What can hang from each mark:
batis: gevod kudi ripa
kudi: batis tava
ripa: batis gagi
maba: gagi tava
gevod: batis
gagi: gevod maba ripa
tava: kudi

Known rows, with every way that one mark hangs from another:
{maba {gagi {gevod batis} ripa} tava}: [.07,-.22,.09,.09,-.16,-.39,.08,-.08,-.56,.34,-.49,-.25,-.16,-.47,-.16,-.18,-.20,-.17,.09,-.21,-.15,.19,.16]
{gevod {batis {kudi tava} {ripa gagi}}}: [-.39,-.27,.19,.51,-.19,-.27,.05,-.17,-.25,.00,-.38,.05,.27,-.38,-.07,-.20,.19,.05,.00,-.11,-.16,.63,.05]
{gagi {maba tava} {ripa {batis gevod}}}: [-.04,.10,.13,.18,-.14,-.14,-.11,-.46,-.56,.28,-.57,-.10,-.09,-.10,-.09,.08,-.01,-.02,.30,-.19,.01,.40,.30]
{gevod {batis kudi}}: [-.04,-.26,.09,.27,-.39,-.19,.12,-.01,-.54,.14,-.33,-.01,-.03,-.41,-.07,-.09,-.14,.12,.18,-.12,-.06,.50,-.02]
{ripa {batis kudi} {gagi {maba tava}}}: [-.16,-.05,-.11,.33,-.17,-.12,-.18,-.35,-.68,.02,-.45,.25,.06,-.13,-.21,-.20,.11,-.12,.12,.07,-.13,.74,.07]
{batis gevod kudi {ripa gagi}}: [-.21,-.25,.17,.46,.01,-.04,.04,-.28,-.37,.06,-.54,-.03,.24,.07,-.08,-.05,.26,.04,.15,-.25,-.05,.45,.06]
{gevod {batis kudi ripa}}: [-.17,-.35,.08,.29,-.24,-.25,.15,-.12,-.43,.11,-.40,-.08,.15,-.18,-.02,-.15,-.06,.12,.20,-.28,-.01,.44,.03]
{gevod {batis {kudi tava} ripa}}: [-.35,-.28,.19,.41,-.21,-.36,.13,-.17,-.28,.09,-.29,-.10,.19,-.39,.00,-.16,.04,.14,.14,-.22,-.10,.59,.05]
{batis kudi}: [.00,-.25,.02,.36,-.22,-.14,.07,-.10,-.58,.18,-.35,-.01,-.08,-.19,-.05,-.13,.04,.03,.20,-.06,-.11,.42,-.06]
{maba gagi tava}: [.09,-.04,-.02,.11,-.19,-.29,.03,-.13,-.51,.19,-.37,-.19,-.21,-.13,-.01,-.24,.12,.02,.17,.01,-.18,.30,-.02]
{tava {kudi {batis ripa}}}: [-.04,-.17,.14,.03,.06,-.02,.15,-.37,-.62,.36,-.51,-.21,-.01,.09,.21,-.34,.38,.07,.13,-.12,-.15,-.06,.06]
{ripa batis}: [-.10,-.16,.06,.11,-.31,-.02,.14,-.36,-.48,.30,-.29,.00,-.20,-.27,-.09,-.10,.12,.08,.22,-.10,.00,.25,-.11]
{tava {kudi {batis gevod ripa}}}: [-.09,-.10,.30,.04,.15,.05,.17,-.41,-.53,.35,-.52,-.32,.06,.13,.21,-.11,.43,.16,.22,-.28,-.08,.01,.19]
{kudi {batis gevod {ripa gagi}} tava}: [-.32,-.04,.32,.42,.07,-.07,.03,-.51,-.17,.19,-.53,-.11,.29,-.06,-.01,-.16,.65,.14,.15,-.11,-.21,.30,.20]
{kudi batis}: [.08,-.11,.08,.21,-.21,-.07,.09,-.28,-.52,.33,-.45,-.07,-.08,-.14,.00,-.26,.28,.11,.25,.03,-.18,.11,.02]
{gagi gevod maba {ripa batis}}: [-.18,-.40,.16,.26,-.08,.04,.01,-.52,-.59,.54,-.53,.05,-.19,-.32,-.23,-.06,-.08,-.12,.25,-.23,.03,.24,.13]
{gevod {batis kudi {ripa gagi}}}: [-.21,-.34,.07,.36,-.22,-.17,.08,-.13,-.41,.05,-.49,.07,.24,-.19,-.11,-.22,.09,.03,.05,-.15,-.05,.48,.00]
{ripa {gagi {maba tava}}}: [-.01,.05,.04,.42,-.14,-.15,-.17,-.19,-.59,.06,-.57,.22,.05,.04,-.05,-.23,.16,.03,.13,.09,-.16,.59,.10]
{tava {kudi batis}}: [.10,-.08,.14,.03,-.08,.06,.10,-.26,-.71,.39,-.41,-.14,-.20,-.13,.17,-.27,.31,.07,.14,.05,-.18,.01,.04]
{maba gagi {tava kudi}}: [.13,-.01,.03,-.06,-.06,-.18,.04,-.10,-.70,.22,-.34,-.25,-.33,-.13,.15,-.24,.15,-.02,.07,-.02,-.18,.21,-.02]
{gevod {batis kudi {ripa {gagi maba}}}}: [-.30,-.39,.15,.46,-.19,-.10,.00,-.21,-.42,.06,-.59,.19,.28,-.10,-.12,-.17,.03,.10,.12,-.12,-.05,.68,.12]
{kudi tava}: [-.16,-.08,.22,.37,-.22,-.17,.05,-.19,-.35,.24,-.26,-.04,-.11,-.35,.03,-.11,.21,.16,.16,-.01,-.16,.42,-.05]
{gagi gevod {maba tava}}: [-.08,-.14,.12,.37,.01,-.21,-.05,-.24,-.67,.23,-.48,.08,.04,-.02,-.06,-.16,-.04,.05,.29,-.18,-.14,.49,.12]
{tava kudi}: [.05,-.12,.18,.08,-.11,.03,.10,-.11,-.69,.30,-.36,-.10,-.26,-.14,.14,-.12,.15,.11,.11,-.07,-.08,.18,-.10]
{kudi {batis gevod ripa} tava}: [-.29,-.07,.34,.34,.03,-.18,.11,-.50,-.20,.27,-.45,-.25,.22,-.05,.09,-.11,.50,.24,.29,-.23,-.17,.25,.23]
{batis gevod {kudi tava} ripa}: [-.37,-.20,.28,.49,.03,-.22,.09,-.33,-.26,.12,-.35,-.19,.21,-.11,.01,.02,.25,.16,.26,-.31,-.10,.57,.11]

Rows:
[-.13,.04,.33,.35,-.10,-.11,.06,-.36,-.30,.32,-.37,-.19,.04,-.28,.01,-.05,.45,.22,.29,-.08,-.20,.33,.19]
{kudi {batis gevod} tava}
[-.41,-.33,.10,.45,-.03,-.05,.02,-.44,-.48,.19,-.24,.19,.04,-.58,-.31,-.17,.22,-.14,.03,-.11,-.17,.61,-.07]
{ripa {batis {kudi tava}} {gagi gevod}}
[-.26,-.41,.24,.23,-.09,-.18,.23,-.21,-.41,.28,-.41,-.08,.17,-.19,-.07,-.17,-.07,.14,.21,-.46,.01,.24,.00]
{gagi {gevod {batis ripa}}}
[-.11,-.55,.00,.14,-.09,-.07,.14,-.45,-.57,.47,-.41,-.18,-.30,-.55,-.31,-.13,-.05,-.34,.14,-.19,-.07,.20,.03]
{maba {gagi gevod {ripa {batis kudi}}}}
[-.32,-.10,.23,.35,-.18,-.08,.07,-.40,-.37,.19,-.19,-.11,-.04,-.45,-.14,.12,.21,.11,.26,-.21,-.05,.63,.05]
{ripa {batis gevod {kudi tava}}}
[-.03,-.45,.12,.32,-.19,-.22,.10,-.08,-.63,.34,-.47,-.07,-.05,-.53,-.22,-.11,-.30,-.12,.11,-.26,-.05,.29,.11]
{gagi {gevod {batis kudi}} ripa}
[-.24,-.13,.18,.33,-.04,-.24,.10,-.45,-.26,.29,-.41,-.12,.15,-.12,.09,-.32,.47,.13,.20,-.05,-.24,.18,.10]
{kudi {batis ripa} tava}
[-.29,-.37,.10,.37,-.06,-.19,.05,-.46,-.53,.39,-.30,-.05,-.12,-.64,-.25,-.11,-.02,-.23,.10,-.19,-.13,.37,.06]
{gagi gevod {ripa {batis {kudi tava}}}}
[-.11,-.07,.28,.13,.18,.14,.08,-.43,-.51,.27,-.60,-.14,.12,.12,.14,-.17,.57,.06,.09,-.17,-.13,.05,.17]
{tava {kudi {batis gevod {ripa gagi}}}}
[.11,.01,.03,.33,-.14,-.29,-.14,-.20,-.64,.25,-.63,-.02,-.11,-.04,.02,-.15,-.06,-.06,.20,.01,-.12,.36,.22]
{gagi {maba tava} ripa}
[-.18,-.06,.21,.20,-.19,.13,.05,-.43,-.38,.21,-.40,.03,-.07,-.21,-.19,.07,.30,.07,.16,-.16,.03,.36,-.02]
{ripa {batis gevod} gagi}
[-.20,-.25,.17,.26,-.22,-.12,.11,-.18,-.31,.11,-.52,.06,.17,-.15,-.05,-.20,.16,.12,.05,-.17,-.03,.31,-.02]
{gevod {batis {ripa gagi}}}
[-.07,-.14,.14,.11,.09,.06,.07,-.39,-.59,.25,-.58,-.04,.05,.08,.13,-.40,.53,.00,-.01,-.01,-.20,-.02,.07]
{tava {kudi {batis {ripa gagi}}}}
[.03,-.05,.01,-.12,.12,-.25,.10,-.37,-.62,.27,-.47,-.36,-.05,.10,.21,-.44,.39,-.06,.10,-.05,-.24,-.02,.14]
{maba gagi {tava {kudi {batis ripa}}}}
[-.37,-.09,.20,.42,-.13,.00,.00,-.42,-.34,.10,-.27,.03,.04,-.45,-.22,.04,.34,.03,.11,-.09,-.08,.69,.03]
{ripa {batis gevod {kudi tava}} gagi}
[-.23,-.13,.20,.33,-.17,-.14,.02,-.43,-.36,.29,-.32,-.18,-.13,-.53,-.16,.13,.12,-.05,.19,-.18,-.05,.47,.16]
{gagi {ripa {batis gevod {kudi tava}}}}
[-.31,-.26,.12,.49,-.06,-.29,.06,-.28,-.34,.11,-.33,-.08,.15,-.18,.03,-.18,.21,.08,.18,-.16,-.16,.51,.00]
{batis {kudi tava} ripa}
[-.42,-.21,.13,.51,-.18,.00,-.09,-.45,-.44,.13,-.34,.28,.01,-.43,-.22,-.11,.27,-.01,.14,.09,-.13,.83,.04]
{ripa {batis {kudi tava}} {gagi maba}}
[-.03,-.57,.12,.23,-.18,-.22,.17,-.12,-.55,.41,-.47,-.20,-.19,-.62,-.24,-.12,-.24,-.19,.11,-.23,-.10,.28,.10]
{maba {gagi {gevod {batis kudi}} ripa}}
[-.23,-.16,.30,.43,.07,.10,-.01,-.53,-.34,.25,-.75,.02,.28,.21,-.04,-.12,.50,.16,.28,-.14,-.09,.35,.28]
{kudi {batis gevod {ripa {gagi maba}}}}
[-.19,-.15,.24,.37,.00,.01,.05,-.34,-.26,.16,-.58,-.04,.17,.13,-.04,-.02,.36,.12,.16,-.27,-.02,.29,.05]
{batis gevod {ripa gagi}}
[-.15,-.24,-.02,.28,-.26,.02,.01,-.34,-.56,.12,-.35,.16,-.06,-.34,-.24,-.17,.19,-.10,.07,.02,-.08,.47,-.12]
{ripa {batis kudi} gagi}
[-.09,.00,.01,.35,.04,-.19,-.12,-.44,-.52,.10,-.71,.11,.31,.27,.00,-.42,.42,-.01,.17,.06,-.24,.36,.23]
{kudi {batis {ripa {gagi {maba tava}}}}}
[-.28,-.11,.18,.39,.00,-.15,.01,-.47,-.24,.20,-.51,.03,.22,-.14,.00,-.37,.61,.03,.05,.05,-.28,.26,.08]
{kudi {batis {ripa gagi}} tava}
[-.04,-.10,.21,.12,-.22,.00,.07,-.43,-.44,.42,-.46,-.19,-.22,-.29,-.12,.13,.08,.00,.23,-.25,.04,.14,.11]
{gagi {ripa {batis gevod}}}
[-.44,-.40,.17,.61,.16,-.18,.03,-.36,-.37,.13,-.41,.12,.29,-.23,-.15,-.26,.28,-.10,.03,-.22,-.21,.53,.01]
{batis {kudi tava} {ripa {gagi gevod}}}
[-.22,-.19,.18,.40,-.36,-.29,.08,-.04,-.40,.12,-.21,-.03,.01,-.60,-.04,-.09,-.02,.15,.12,-.07,-.15,.67,.02]
{gevod {batis {kudi tava}}}
[-.09,-.17,.07,.29,-.04,-.05,.06,-.43,-.39,.23,-.61,.03,.17,.07,-.02,-.39,.50,.00,.10,.00,-.20,.08,.05]
{kudi {batis {ripa gagi}}}
[-.12,-.11,.22,.31,.05,.02,.06,-.46,-.32,.22,-.65,-.08,.24,.14,-.04,-.18,.52,.10,.18,-.14,-.12,.15,.17]
{kudi {batis gevod {ripa gagi}}}
[-.30,-.29,.23,.57,.04,.03,-.04,-.37,-.38,.08,-.66,.09,.28,.17,-.11,.00,.24,.10,.25,-.23,-.02,.66,.18]
{batis gevod kudi {ripa {gagi maba}}}
[.21,-.07,-.05,.13,-.20,-.35,-.02,-.16,-.53,.28,-.53,-.25,-.29,-.19,-.02,-.23,.02,-.17,.10,.02,-.20,.14,.09]
{maba {gagi ripa} tava}
[-.24,-.39,.00,.34,-.06,.04,.05,-.41,-.60,.21,-.34,.19,.00,-.39,-.35,-.18,.14,-.17,.08,-.17,-.06,.43,-.09]
{ripa {batis kudi} {gagi gevod}}
[.03,-.13,.14,.19,.15,-.13,-.11,-.23,-.88,.37,-.59,-.05,-.16,-.09,.07,-.18,-.11,-.15,.11,-.18,-.14,.25,.24]
{gagi gevod {maba {tava kudi}} ripa}
